Each row was made from one path, in order. Every step used is in the known rows, and no mark comes twice. Write each row's path.
(in the rows, 128 means zero)
Known rows
L -> H: [128 149 143 134 106 118 117 151 140 126 107 152 191 128 143 115  84  99
 101 144 130 126 176 131 154 122 137 101 135 157 159 139]
D -> X: [103 144 138 119 146 139 153 102 147 156 108 133 100 120 133 104 106 119
 121 159 131 125 127  82 125 112 123 131 151 136 117 108]
C -> P: [ 70 155 103 142 140  96 115 122 125 174  96 168  87 135 163 110  95 152
  84 137 178 113 129 126 149  80 109 127  94 159  87 123]
L -> T: [127 149 125 146 139 148 132 158 139 160 127 156 137 113 152 123 137 149
 127 163 145  90 153 123 157 154 145 155 120 150 122 141]
Y -> D -> X: [118 132 147 117 119 154 142 104 160 145 130  98 104 152 110 125  86 128
 136 167 116  87 145  46 129  86 117 156 128 123 125 105]
P -> H -> L -> B -> Y: [132 107 157 170  73 139 100 150 181  69 187 136 149 101 136 169  95 132
 164 131 104 129 121 160 129 130 124 138 120 111 169 109]
H -> P: [111 136 111 106 133 122 123 171 180 119 141 165 150 128 151 112 137 118
  86 127 124 136 154 147 155 125 132 149  96 153 148 139]
Y -> B -> L -> D: [102 107  84 105 135  97 151 125 104 152 112  97 110 150 113 148 121 165
 160 156 111 133 124 121  96 129 171 156 172  89 139  95]
Z -> L -> T: [132 139 113 132 154 153 152 122 162 196 131 120 129 130 155 126 145 154
 132 122 133  99 102 126 134 127 127 125 133 149 119 141]
T -> L -> Z -> P: [167 130 158 179 164 143 114  87  99 108  75 162 117 118 110 132 179 127
 124 117 149 155  88 160 119 148 144  89 143 135  59 156]
Z -> L -> D -> X: [ 92 119 101 102 166 136 181  69 120 167 135  77  84 151 128 109  97 153
 172 141  76 118 103  77  81  93  94  95 165  97 144 123]
B -> L -> H -> P: [153 122 124  68  89 103 118 189 201 130 103 120 195 129 106 138 142 109
  87  87 101 143 134 161 153 154 176 156 141 141 162 140]
H -> P -> D: [ 63 139 122  72 109 139 121 161 138  72 164 143 146 121 169 100 125 141
  94 109 121 140 174 120 141 137 138 150 140 123 146 129]
T -> L -> B -> Y: [101 128 167 167 127 155 129 106 181 153 134 170  99 103 136 136 179 155
 165 135 142 120 106 157 102 140 135 180 176 130 113 101]
T -> L: [120 157 157 158 172 140 149  91 154 151  89 180 125 124 136 114 141 153
 123 144 159 141 110 117 132 137 153 147 129 139  99 139]
H -> L -> B: [ 82 139 129 220 129  98 112 142 162  94 201 194 118 123 140 155  85 141
 102 157 126 118 172 109 128  77  89 136 104 136 124 106]
Y -> B -> L: [120 121 105 102 132 104 154 118 140 183  93 116 111 143 113 151 133 141
 125 142 162 143  98 130 117 119 183 168 159 123 112  76]
T -> L -> Z: [133 150 163 173 177 170 105  95 105 119 119 171 124  85 121 134 180 123
 128 169 151 156 104 138 130 124 162 142 155 143  74 138]
H -> L -> Z -> P -> C: [148 118 157 166 145 105 109 103  35  40 145 161  94 123 114 137 143 121
  85 118 166 146  91 135 134 131  82  64 106 122 110 129]
Y -> B -> L -> T: [145 115  93 123 130 126 148 158 126 200 102 102 119 118 111 149 154 159
 141 153 149 114 106 109 137 167 196 173 151 112 106  92]
Y -> B -> L -> H -> P -> Z: [177 109 103  65 112 101 136 195 108 150 110  86 165 122  79 121 154  77
 111 110 108 164 159 126 145 195 161 158 110 106 156 136]
B -> Y -> D: [110 130 166 109  77 150 124 131 187 122 129 128 135 156 118 143 111 133
 160 135 131  77 140 179 120 126 138 192 148 130 137  91]
B -> L -> T: [145 148 122 116 126 133 142 155 157 190 108 132 137 119 128 156 176 157
 133 144 139 108 112 139 150 154 188 208 146 149 103 123]
C -> P -> H: [133 142 114 126 109 117  99 120 135 143  99 129 129 120 172 121  91 135
 111 126 161 133 113 105 167  90 127 115  76 149 124 140]
Y -> B: [104 127 103 133 148 119 138 127 112 156 117 143 116 130 135 118  98 128
 114 165 157 135 137 106 130 113 146 115 130 122 133  91]
Y -> B -> L -> Z -> P -> H: [228  83 113 115  86 131 101 119  88 114  73  60 145 124  91 174 165 103
 167 104 128 172  62 167 108 137 187  84 163 107 111 114]
H -> L -> D: [ 63 138 127 183 161  92 135 143 110  70 167 165 135 151 124 142  55 166
 118 171  99 119 168 130 124 140 118 128 105  98 152 135]
H -> L -> B -> Y -> D: [ 80 111 158 182  69 124 100 154 202  80 207 152 120 151 105 183  88 145
 155 138 103  71 159 142 112 108 105 179 121 108 141  80]
Z -> L -> B -> Y -> D -> X: [105  93 140 106  78 172 147  83 204 175 180  62  75 152 112 145 134 133
 202 108  93  72  99  91  73  59  84 157 182 109 132  70]
G -> X: [ 89 141 144 121 145 153 133 108 130 127 138 138 149 144 168 115 135 111
 119 165 170 123 199 219 142  92 142 133 126 176 141 137]

Write each row's path
[191 128 135 131  93 118 125 110 144 100  85 116 176 156 153 127 108 117
 140  88 134 138 108 160 138 130 124  80 114 149 148 156]
Z -> P -> H
[143 134 145 133 139 131 113 172 182 116  94 152 199 108 119  99 140 124
  86 106 111 155 154 107 158 187 157 118 100 125 157 166]
T -> L -> H -> P
[135 148 115 145 146 132 155  87 111 170 198 138  94 133 151 136 164  96
 162 125 126 121 149 125 102  54  53 147 128 173 109 138]
P -> Z -> L -> B
[160 152 113 126 175 161 176 119  88 197 152 118 122 119 135 112 167 123
 159 134 132  94 121 126 139 152  98 150 101 156 104 171]
P -> Z -> L -> T
[147 130 135 158 127 121 105 116  87 101 106 150 127 132 119 137 150 107
 118 127 141 134 120 190 124 111 119  82 150 155  82 139]
L -> Z -> P
[139 113 115  99  99 102 133 150 136 168  84 100 167 135  98 143 103 114
 118 126 135 148 124 121 125 144 182 119 169 109 149  91]
Y -> B -> L -> H
[139 153 121 108 155 125 146 160 117 120 154 158 136 120 134  99 166  91
 103 137 126 135 177 144 154 155 106 177  71 160 132 162]
H -> P -> Z
[123 129 122 110 105 111 101 203 177 109 119 139 200 122 134 102 108  94
  71 115 104 137 180 144 167 149 138 108 104 147 183 158]
L -> H -> P
[209 114 140 144  94 146  86 121  94  69 105 109 165 118 133 144 147  94
 145 116 121 155 104 179 134 127 136  71 136 151 124 147]
L -> Z -> P -> H
[136 158 168 158 146 137 125 122 143 137  80 158 182 113 124 109 113 130
 110 133 137 143 131 107 142 161 158 111 133 132 136 149]
T -> L -> H
[101 168 108 127 169 101 134 114  66 174 113 163  67 128 147  93 123 114
 100 150 175 116 151 115 150 111  88 154  70 165  73 147]
C -> P -> Z
[ 99 133 140 144 193 147 165  79 107 149 100 124  89 124 113  97 112 179
 164 170  89 128 126  49 102 159 133 137 157  80 124 131]
T -> L -> D -> X
[162  96 106 123 123 104 121 120  81 140  81 104 104 135  85 168 167 120
 138 111 149 156  67 176 100 131 170 104 177 115  76  92]
Y -> B -> L -> Z -> P
[ 63 130 127  54 118 160 138 141 128  94 150 105 109 109 144  80 118 139
 110 121 100 137 157  66 130 149 133 140 153  96 139 118]
H -> P -> D -> X
[130 140 133 110 122 126 133 114 155 154 110 113 181 143 142 121  84 107
 113  93 120 131 120 143 122  97 117  71 146 150 155 145]
Z -> L -> H
[142 129 107 185 139 125  92 169 120 127 131 128 130 105 142 133  65 182
 101 137 136 106 116  83 192 169 141 108  18 107 126 161]
C -> P -> H -> L -> T
[ 82 133  78  95 192 116 179  61  39 200 132  76  27 146 117  83 106 150
 161 131  97 101 103  56  93 106  47 110 102 101  93 155]
C -> P -> Z -> L -> D -> X
[154 100 124 158 127 103 142 111 104  52 114  75 134 160  95 128  37 160
 157 122  58 131 113  80 105 183 106  53  86  54 166 147]
Z -> P -> H -> L -> D -> X
[133 117 147 204 145 100 103 134  89  58 132 167 135 132  94 154 103 113
  98 131 131 135 117 180 127 143 119  67 105 123  85 135]
H -> L -> Z -> P
[155  94 150 171  63 110 101 140 181  66 149 126 148 137 120 167  92 136
 161  82 106 124 102 189 109 164 100  89 108 102 159 117]
Z -> P -> H -> L -> B -> Y
[122 150 148 192 151 143 126 102 163 152 145 187 109 107 156 135 157 151
 144 145 145 131 144  88 117  84 123 167 142 146  99 123]
T -> L -> B
[158 146 130  98 123 121 123 199 110 101 138 135 186 113 118  91 134  65
  97 127 103 133 203 131 167 177 109 138  81 151 168 183]
L -> H -> P -> Z
[ 99 105 128 176  82 110  69 151 163 102 169 132  99 105 143 155  84 158
 131 118 132 106 101 146 136 118 106 123  71 106 139 105]
C -> P -> H -> L -> B -> Y
[145 138 103  86 168 135 168 132 132 158 157 129 126 136 128 107 173  90
 115  91 111 139 129 153 133 126  86 148  84 153 126 170]
H -> P -> Z -> L
[104 123 147 100 115 164 115  88  33  66 112  97  83 115 125 104 134 119
 135 126 112 139 111 101 101 135 119  70 212  97  80 118]
L -> Z -> P -> D -> X
[181 130 169 147 169 148 117  65  37  97  96 153  78 107 129 115 213 129
 119 110 185 156  66 112 126 142 109  88 153 135  84 147]
T -> L -> Z -> P -> C
[116 118 176 162  93 167 109 113 201 136 155 140 111 134 114 162 158 162
 183 133 127  89 131 120 102 113 130 202 151 117 121  93]
T -> L -> B -> Y -> D
[163  89 101  33 101 102 125 175 118 130 112  81 138 116 119 117 159 113
  86  93 148 159 114  78 148 153 151 121 134 102 198 106]
Y -> B -> L -> H -> P -> C
[178  92 114  84 127 109 119  91  29 126  96  94  62 128 105 142 207 114
 126 110 186 167  50 133 106 120 141  96 178 113 101  84]
Y -> B -> L -> Z -> P -> C
[ 90 125 126  43  96 141 120 158 144  94 155  91 192 131 156 100 106 117
 101  55  87 145 153 122 128 134 132  74 153 111 178 153]
Z -> L -> H -> P -> D
[135 112 107 118 134 135 111 124  91 144 121 110 105 108  97 166 169 109
 139 166 146 163  91 158 116 107 188 153 187 118  90  83]
Y -> B -> L -> Z
[147 126 130  71 113 120 106 183 122  93 137 130 159 108 158  79 140  98
  69 109 139 149 168  93 173 141 103 105 111 142 210 150]
L -> H -> P -> C
[104 107 145 125  73 156 126 103 210 160 195  98 108 165 137 170 136 133
 188  99 112  69 114 151  81  53  85 172 172 140 142  87]
Z -> L -> B -> Y -> D
[114 147 103 112 179 127 180  86  68 148 162 112 107 155 144 119 128 125
 178 137  92 122 151 139  92 108  76 137 132 131 131 168]
P -> Z -> L -> D
[128 127  88  89 172 122 169 131  97 130 174 106 125 149 129 104 153 123
 147 109  66 133 159 147 107 136  78 145  90 127 157 178]
H -> P -> Z -> L -> D
[147 134 148 167 116 123 114 126 155  63 150 144 175 121 130 151  66 128
 113 141 123 144 133 123 157 132 138 110  82 119 157 136]
P -> H -> L
